What can hang from each mark
J860: J528 J571 J764 J802
J512: J586
J802: J243
J586: J269 J512
J243: J177 J528 J802
J528: J243 J860
J269: J571 J586
J764: J860
J177: J243
J571: J269 J860

Known rows, with every way that one mark hangs from another
J512[J586[J269[J571[J860[J764 J802]]]]]: [-21.5  31.2 -39.8 -30.5 -42.4  -1.3  44.7   7.6   5.4 -15.4  24.2 -19.5
  58.5  -5.9 -17.5   8.7 -14.1   7.0 -40.0  -0.5  -1.5 -19.0 -22.5   6.7
  13.3]
J860[J528 J802]: [  9.4   9.6  12.7 -15.9 -15.8   1.1   2.2  -8.8 -34.7   6.2 -11.1 -19.5
 -18.7  18.1  10.9   9.2 -11.3   3.3 -21.9 -20.6   3.9 -14.6  21.9 -30.3
  -3.9]
J571[J860]: [-17.6  25.3  19.3 -21.3 -15.8  31.8  -1.6  17.1   0.5 -15.6   1.5 -15.8
   9.5  -3.1  -8.4  16.2  -2.0  -6.6 -35.2  13.6  -0.9  -7.0  -7.0 -19.2
   3.0]
J571[J269]: [  8.0  16.5  10.8  -9.5   6.2  15.0  23.2   5.8   5.9   6.1   5.3   0.3
  15.5  22.3  -2.2   9.5  18.2 -17.8 -43.3  18.4  -7.7 -22.7  -8.6 -21.3
  -6.9]
J860[J528 J571 J802[J243]]: [ 15.3   4.1  18.3   0.1 -13.8  -9.0  11.0  -6.5 -35.1 -13.5 -29.2   4.9
 -31.3  28.5  31.3  -4.2 -11.0 -11.9 -24.4 -46.3  17.5  -9.4  37.1 -37.0
  -4.5]
J269[J571]: [-17.6  25.6   1.6 -24.8  -8.8  20.0  14.9  21.2  11.4 -10.9   5.4   0.8
  13.9  29.8   0.8  16.0   8.8  -2.0 -64.2  14.1  12.8 -13.0 -10.0 -13.5
  14.7]
J243[J528 J802]: [-20.2  23.7  16.4   9.1  -6.2  12.8 -23.6  -8.4  -8.1  26.0 -16.0  -9.8
 -17.1  26.9  14.3  29.6 -11.3  16.7 -56.4 -19.7  36.0 -23.0  30.6 -37.0
  17.5]
J764[J860[J528 J802]]: [ -0.1  -0.9  19.6 -20.2 -20.7  11.7  14.0  11.0 -27.9 -10.1 -10.1 -21.4
  -7.6   4.5   7.2  14.9 -29.7  10.3  -6.1 -28.7   1.1 -13.6  11.2 -46.3
  -4.1]
J764[J860[J571 J802]]: [ -0.4  -5.2  11.8 -19.5 -22.2  15.0  32.4  19.7 -19.0 -20.3 -14.7 -16.1
   7.6   4.8  19.3   1.1  -7.6  -7.6 -30.9 -36.3  20.1  -7.2  -6.8 -32.3
  -3.1]
J269[J571[J860[J764]] J586[J512]]: [-38.5  25.3 -33.1 -47.2 -31.3  11.7  43.6  38.3  27.6 -34.7  48.7 -13.2
  30.3 -15.7 -42.8  16.7 -11.7  14.4 -46.6  12.5 -19.6 -29.8 -50.6  20.4
  -6.3]
J528[J860[J571[J269] J764 J802]]: [ 15.2  -4.8 -10.1 -36.7 -10.8  -9.7  35.7   9.1  -9.3  -6.5  -2.6 -14.5
   8.4   1.2  16.0   3.9 -31.1 -18.5 -21.7 -61.6  21.9   4.2  -3.3  -9.9
 -16.0]
J860[J571[J269[J586]] J764 J802]: [ 24.5  -9.5 -24.7 -35.0 -11.1 -28.3  64.8  -0.3  -3.4 -16.1  14.4 -12.2
  22.3  15.1  -0.3 -10.5  -0.7 -27.1 -30.9 -35.7   5.0 -29.6 -17.1  -3.1
 -10.2]
J177[J243[J528[J860[J571 J764]] J802]]: [-11.9  -6.3  14.7   1.0   2.1  -5.9 -17.2   0.3 -13.5  15.0 -23.2   2.4
 -28.5  23.9  44.8  29.1 -45.8  12.5 -37.6 -71.1  61.8   0.7  48.8 -24.2
  19.4]
J512[J586[J269[J571[J860]]]]: [-39.9  40.2 -30.3 -14.0 -26.5  14.9  36.4  14.6  15.5 -21.3  17.8   3.5
  60.7  11.5 -30.2   8.7  15.0  -4.9 -56.5  47.0 -21.8 -26.2 -32.9  -4.3
  10.4]
J177[J243]: [ 11.2   9.9  34.7   4.8   5.8  20.8  -2.1   0.7 -11.1  15.4   3.2   2.9
  -7.6  24.9  25.9  13.2  22.4  -7.5 -43.6  12.9  16.7 -12.8  21.3 -16.8
  15.8]
J269[J571 J586[J512]]: [-28.0  28.0 -27.2 -23.9 -18.1  12.3  41.1  24.2  14.3 -14.1  41.6   0.3
  19.1  11.0 -30.8   7.2  31.5   7.8 -68.9  29.4 -21.6 -39.3 -49.0  10.8
  -6.3]
J586[J269[J571]]: [-25.0  35.6 -16.5 -14.0 -15.4  22.1  39.5  17.5   5.0  -9.9   6.7   9.0
  34.7  29.7  -7.7   6.8  15.5   0.7 -56.6  28.5   5.9 -31.1 -14.3  -5.0
   5.4]
J764[J860[J528 J571[J269] J802[J243]]]: [ 12.1  -4.3  12.3  -5.0  -7.8  -7.2  44.7  13.2 -18.3 -28.1 -21.7  14.4
  -7.3  23.3  25.6  -5.1 -25.4 -18.4  -2.8 -46.9   0.7 -17.8  21.6 -54.4
 -15.4]
J269[J571[J860[J528 J764]] J586[J512]]: [-36.5  16.6 -38.3 -49.3 -26.4  -2.7  43.4  34.9  15.6 -39.8  35.3  -6.7
  14.6  -4.1 -48.5  19.1 -30.9  18.3 -23.6   7.6 -32.3 -34.5 -33.5   7.6
 -15.8]
J512[J586[J269[J571[J860[J764]]]]]: [-30.1  30.3 -35.4 -25.1 -23.5   4.4  42.9  20.1  23.8 -25.9  22.8  -2.5
  65.5   4.6 -30.6  14.7  -9.8   3.9 -49.5  28.1 -12.5 -24.9 -31.1   6.5
   8.9]
J528[J243 J860[J571[J269[J586]] J802]]: [ -0.2  -2.6  -7.7 -34.9 -10.6 -24.5  45.4  -1.4  -8.8  -1.8   3.2  -9.5
   5.2   9.1  17.5 -12.0  -6.0 -48.1 -19.9 -48.3   0.3   4.9  -8.7 -25.7
 -10.7]
J243[J177 J528[J860[J764]] J802]: [-27.9  12.4  31.1  -2.6  11.6   7.4 -48.7  -4.3  -4.5  34.2 -15.5 -23.4
 -18.8   6.4  32.7  58.1 -59.5  27.6 -48.6 -68.4  54.7  -7.1  36.3 -33.0
  31.9]
J269[J571[J860] J586[J512]]: [-48.5  36.5 -28.4 -35.9 -31.2  20.4  37.9  34.1  19.0 -31.9  43.2  -5.7
  24.8  -7.1 -43.3  11.5  14.5   5.6 -53.1  31.5 -27.9 -31.0 -54.0   9.6
  -4.9]
J860[J764 J802]: [ 19.1   7.0  10.9 -27.4 -16.3   7.3  11.3  -0.4 -13.7   8.2   8.2 -31.2
   3.8  -1.1  15.3  11.3 -16.7   6.1 -35.8 -34.9  26.3  -8.5   9.2  -9.0
   5.5]
J269[J571[J860[J528 J802]] J586[J512]]: [-41.5  28.8 -36.3 -41.5 -45.7  -3.9  37.5  18.3 -11.5 -28.0  30.4 -18.3
   3.0  -6.8 -34.2   5.9 -10.8  10.7 -21.6  -2.0 -30.1 -26.9 -29.0  -4.7
 -10.6]
J528[J243[J177] J860[J571[J269] J764]]: [ -1.6  -6.7  23.2 -24.2  29.9 -11.2   8.5  15.9  13.8   8.3 -21.8  -4.2
   7.2  12.7  37.1  23.8 -37.7 -35.3 -27.4 -55.8  20.5  15.9  13.8 -23.7
  -0.4]
J764[J860[J571 J802[J243[J177 J528]]]]: [-21.8   0.8  48.1  13.7  -9.1   5.8  -8.3  12.8 -17.7  -7.7 -36.7   4.7
 -15.8   7.7  63.0  26.8 -32.4  -0.6 -36.0 -64.1  36.2 -10.3  43.3 -64.3
  34.8]

Rows
[ -9.2  -0.7  16.6   4.1 -17.5  -2.6  35.5  14.2  -7.6 -16.3 -24.3  19.2
  -2.8  12.5  42.3   5.8 -23.8 -14.0 -21.5 -49.4  13.0 -17.2  28.1 -61.2
   7.4] | J764[J860[J571[J269] J802[J243[J528]]]]
[ -1.6   4.4  26.3 -32.0   4.9   9.4  -3.9  14.3   8.2  10.3   3.0 -18.4
  -1.2  -6.6  20.0  23.2 -41.3  -7.2 -28.6 -37.7  19.7  19.1   9.5 -17.4
  -2.6] | J528[J243 J860[J764]]
[  1.8  -3.5  30.4  -7.5   5.2 -22.6  -9.5  -8.4 -33.0  11.8 -47.4 -16.5
 -27.7  31.3  48.0  11.9 -20.0 -29.8 -19.9 -54.3  23.7   8.4  48.8 -39.9
   7.8] | J860[J528[J243[J177]] J571 J802]
[-19.3  -5.1  38.4   1.0  20.8  -4.9 -15.0  12.2  -8.2   2.2 -48.5 -12.0
 -20.2  36.6  33.8  27.5 -40.4 -12.0 -22.5 -61.1  35.1  -0.7  38.9 -56.3
   4.8] | J764[J860[J528[J243[J177 J802]] J571]]
[-41.7  30.5 -42.9 -29.1 -27.8  11.4  47.4  37.2   4.7 -28.7  15.2  -1.6
  27.0  -4.8 -40.0  18.8 -33.4  26.5 -15.7  15.9 -26.3 -35.2 -20.2  12.3
 -27.9] | J586[J269[J571[J860[J528 J764]]] J512]
[-14.1   4.3 -20.4 -20.5   2.3 -11.4  51.4  17.2   8.7  -2.2  18.9   6.6
   8.0   1.5 -11.0  -5.0  13.8 -34.3 -34.1 -10.8 -31.0 -11.0 -38.7  -6.7
 -38.6] | J528[J243 J860[J571[J269[J586[J512]]]]]
[-53.3  48.9 -35.4 -16.1 -32.4  34.3  44.1  37.1  10.3 -21.1  22.4   1.7
  38.3  -7.3 -34.2  11.4  11.3  13.0 -43.7  38.8 -21.9 -31.1 -41.2  12.2
 -16.7] | J586[J269[J571[J860]] J512]
[-48.1  33.1  20.9 -19.3   1.5  -0.6 -31.5  11.4   7.6   2.2 -27.6 -20.5
 -14.4  33.3  17.7  36.5 -44.2  -8.5 -28.5 -36.5  31.9   5.8  40.5 -39.3
  29.6] | J269[J571[J860[J528[J243[J177 J802]]]]]
[-42.9  42.5 -17.8 -25.7 -28.6  29.6  34.8  27.8  10.2 -29.1   6.3  -0.2
  41.5   9.2 -18.7   9.8  -2.5  -3.0 -41.5  30.5  -1.7 -23.2 -18.8  -5.4
   7.0] | J586[J269[J571[J860]]]
[  7.3  -0.5 -15.9 -19.2   3.7 -10.6  56.6   8.1   7.1 -20.3   9.3  11.5
  22.7  34.2 -13.6 -10.2  26.8 -38.5 -46.8  10.6 -15.7 -35.2 -28.0 -14.0
 -12.8] | J860[J571[J269[J586]]]
[-15.7  -0.8  29.0   5.0 -23.3   6.9  15.5  14.5 -16.6 -19.7 -27.9  10.9
 -14.5   6.8  46.8  10.0 -27.5   0.1 -29.6 -54.9  27.6 -10.9  33.0 -57.8
  16.6] | J764[J860[J571 J802[J243[J528]]]]
[ 32.2  -5.5   0.4 -12.2  -1.4 -26.3  39.1  -2.4 -17.3 -14.5 -18.3   5.9
 -12.5  28.7  27.8  -5.2 -30.0 -16.4  -8.1 -59.3  14.1 -17.7  35.6 -29.1
 -16.5] | J860[J528 J571[J269] J764 J802[J243]]
[ 14.0 -11.8  -0.4 -22.4   3.8 -11.9  21.8  12.5 -11.6 -21.6 -24.0   1.8
  -6.1  30.0   1.6  10.0 -30.7  -4.6 -26.9 -25.1  10.9 -16.6  14.4 -16.1
 -19.1] | J860[J528 J571 J764]
[ 16.9  -9.6 -20.5 -31.5   5.2 -18.3  63.3  11.0  14.0 -24.6  14.4   5.0
  28.6  25.2 -12.7  -4.3   1.6 -28.5 -39.8  -8.2  -5.5 -38.0 -25.0  -1.9
 -15.4] | J860[J571[J269[J586]] J764]
[-15.9   3.5  30.9 -17.8  -8.3   1.4 -34.5  -2.8 -19.7  25.5 -12.3 -27.0
 -17.0 -13.1  44.6  47.8 -60.1  16.7 -31.5 -69.8  39.3   2.1  34.3 -33.0
  33.2] | J243[J177 J528[J860[J764 J802]]]
[-11.9   2.7  30.9 -14.5  22.7  -5.1 -28.5   1.6   1.8  19.7 -27.9 -24.1
 -14.6  16.9  43.0  33.3 -46.0 -11.5 -44.8 -86.6  61.8  16.9  29.6 -21.0
   9.8] | J528[J243[J177 J802] J860[J571 J764]]
[-11.5  15.8 -26.7 -33.7 -13.2   5.2  51.9  24.9  21.8 -18.3  50.0 -13.5
  30.8 -22.6 -45.4   9.3  -0.7  -2.0 -25.3  15.8 -39.1 -38.9 -48.6  12.4
 -28.9] | J571[J269[J586[J512]] J860[J764]]
[-29.3   9.6  45.2  14.8  11.2   7.3 -33.7   7.2  -9.4   1.5 -35.6  20.6
 -26.7  15.3  52.0  35.7 -29.2  -7.3 -53.1 -50.4  32.0   0.2  38.3 -50.4
  27.6] | J802[J243[J177 J528[J860[J571]]]]
[-23.9   9.5  25.7   6.7  -4.0  10.1 -10.2   9.4  -9.9 -10.0 -25.9  23.2
 -24.0  12.9  35.9  17.9 -25.7  -6.9 -45.3 -38.4  22.1   0.4  29.5 -45.0
   9.0] | J802[J243[J528[J860[J571]]]]
[-22.1  26.2 -20.4 -20.4 -15.5  13.4  45.6  19.0  13.7 -14.0  43.1  -6.7
  26.4 -13.8 -43.8   5.0  23.9 -11.3 -32.6  34.8 -48.4 -39.2 -52.1   1.6
 -27.8] | J571[J269[J586[J512]] J860]
[-40.3  36.6 -33.0 -39.3 -48.1  11.9  40.4  22.3   0.6 -22.9  43.0 -22.3
  18.7 -16.2 -28.8   4.5   9.9   7.5 -44.5   1.9 -17.4 -23.6 -44.1   8.5
  -0.8] | J269[J571[J860[J802]] J586[J512]]
[-10.7  15.3  30.6  23.2  -0.6   8.8 -28.3 -13.9 -14.1  36.8 -14.4   0.8
 -28.3  36.8  39.6  28.2  -1.7  12.7 -48.3 -20.4  45.9 -19.8  53.9 -35.1
  32.4] | J177[J243[J528 J802]]
[ -2.1   5.8 -31.1 -10.5  -1.7  -4.3  63.0  15.1   6.5 -14.1  23.9  10.1
  18.8  16.6 -28.3  -8.7  43.5 -21.9 -50.3  19.1 -34.9 -45.1 -48.3   4.4
 -37.9] | J860[J571[J269[J586[J512]]]]
[-27.8  23.2 -41.6 -27.8 -21.2  -9.7  41.2  16.7  10.1 -30.1   9.0   2.8
  49.3  13.5 -35.8  15.9 -30.5   8.8 -28.5  23.5 -24.5 -28.9 -14.8  -3.8
  -1.4] | J512[J586[J269[J571[J860[J528 J764]]]]]
[ -1.8  18.8 -18.7  -9.3  -1.7   6.0  49.1   9.1   9.7   5.4  42.9   1.7
  20.5   3.0 -32.3   2.8  40.7  -8.5 -49.2  31.7 -41.3 -49.2 -46.6   1.7
 -29.3] | J571[J269[J586[J512]]]
[-30.6  30.4  50.8   8.1 -19.7  14.0 -38.4  -3.6 -17.0   7.1 -20.0 -12.5
 -20.8  -8.7  47.9  35.3 -30.3   3.3 -30.3 -40.8  27.8  -5.6  51.9 -51.7
  45.5] | J571[J860[J802[J243[J177 J528]]]]
[-10.3  13.3  48.3 -16.0   2.3   8.3 -32.4  -5.1 -20.4  33.8 -14.0 -31.1
 -17.8  -6.7  49.4  29.0 -23.8 -16.2 -32.6 -55.8  29.5  24.5  26.3 -35.9
  21.1] | J528[J243[J177] J860[J802]]
[  7.3  -1.1 -40.3 -15.8 -15.5 -29.1  64.2   0.7 -24.2 -10.3  10.9   0.2
  -3.3  16.9 -21.6 -14.3  18.8 -16.3 -21.9 -13.7 -35.3 -41.1 -23.7  -7.0
 -40.9] | J860[J528 J571[J269[J586[J512]]] J802]
[-11.5  21.5  50.4  18.3  -5.2   6.7 -35.8 -12.8 -22.0  24.1 -20.4  -3.9
 -28.0   9.4  59.7  33.8 -15.3   6.9 -47.6 -43.4  34.4 -13.7  54.8 -52.1
  44.6] | J860[J802[J243[J177 J528]]]
[ -1.1  -5.2   5.2 -15.3   2.8  12.8  50.2  31.1  10.2 -27.0 -11.0   9.1
  26.3  21.3   0.9   3.0   0.0 -25.1 -31.5  -2.1  -5.0 -20.3 -20.2 -34.3
 -15.4] | J764[J860[J571[J269]]]
[-30.5  26.7 -36.1 -52.0 -49.2   2.3  46.0  26.6  10.2 -27.5  48.5 -30.6
  24.4 -24.8 -29.1   9.8 -14.5  17.3 -36.5 -16.0  -7.0 -25.7 -42.5  19.0
  -2.3] | J269[J571[J860[J764 J802]] J586[J512]]
[-11.9  15.1  43.0 -16.5  21.8   7.0 -42.1  -0.9   4.4  36.5  -8.9 -34.5
 -14.4   4.9  37.1  45.3 -46.4   3.9 -42.0 -73.7  55.2  14.9  31.1 -23.7
  16.9] | J528[J243[J177 J802] J860[J764]]
[-27.4  47.4 -17.9  -2.0 -40.6   8.1  34.0   1.3   0.2 -16.5  20.9   1.7
  41.7   1.5   0.4   0.4  10.8  -1.9 -48.4   5.1  -3.8 -19.9  -7.5 -13.0
  20.5] | J512[J586[J269[J571[J860[J802[J243]]]]]]
[ -2.0 -12.9  14.4 -11.7 -16.2 -12.2  -0.2   2.4 -28.7   9.6 -20.8  -2.9
 -25.1   4.7  56.6  18.4 -45.1   2.5 -20.0 -74.1  47.1   9.8  47.1 -25.6
  21.0] | J177[J243[J528[J860[J571 J764 J802]]]]
[ -7.2   9.0  44.2  -3.6  22.9  -2.8 -25.6  -1.9 -11.5  20.1 -31.4 -10.3
 -22.6  29.8  28.8  28.7 -17.4 -17.4 -26.3 -12.5   5.5   0.0  38.2 -42.1
  12.1] | J860[J528[J243[J177]]]
[-32.5  39.5 -32.3  -4.3 -19.4  26.9  46.3  25.5   3.7  -2.4  20.8   7.2
  32.6  10.1 -23.2   8.7  28.1  15.4 -60.7  36.2 -14.7 -41.0 -36.1  12.1
 -17.9] | J586[J269[J571] J512]
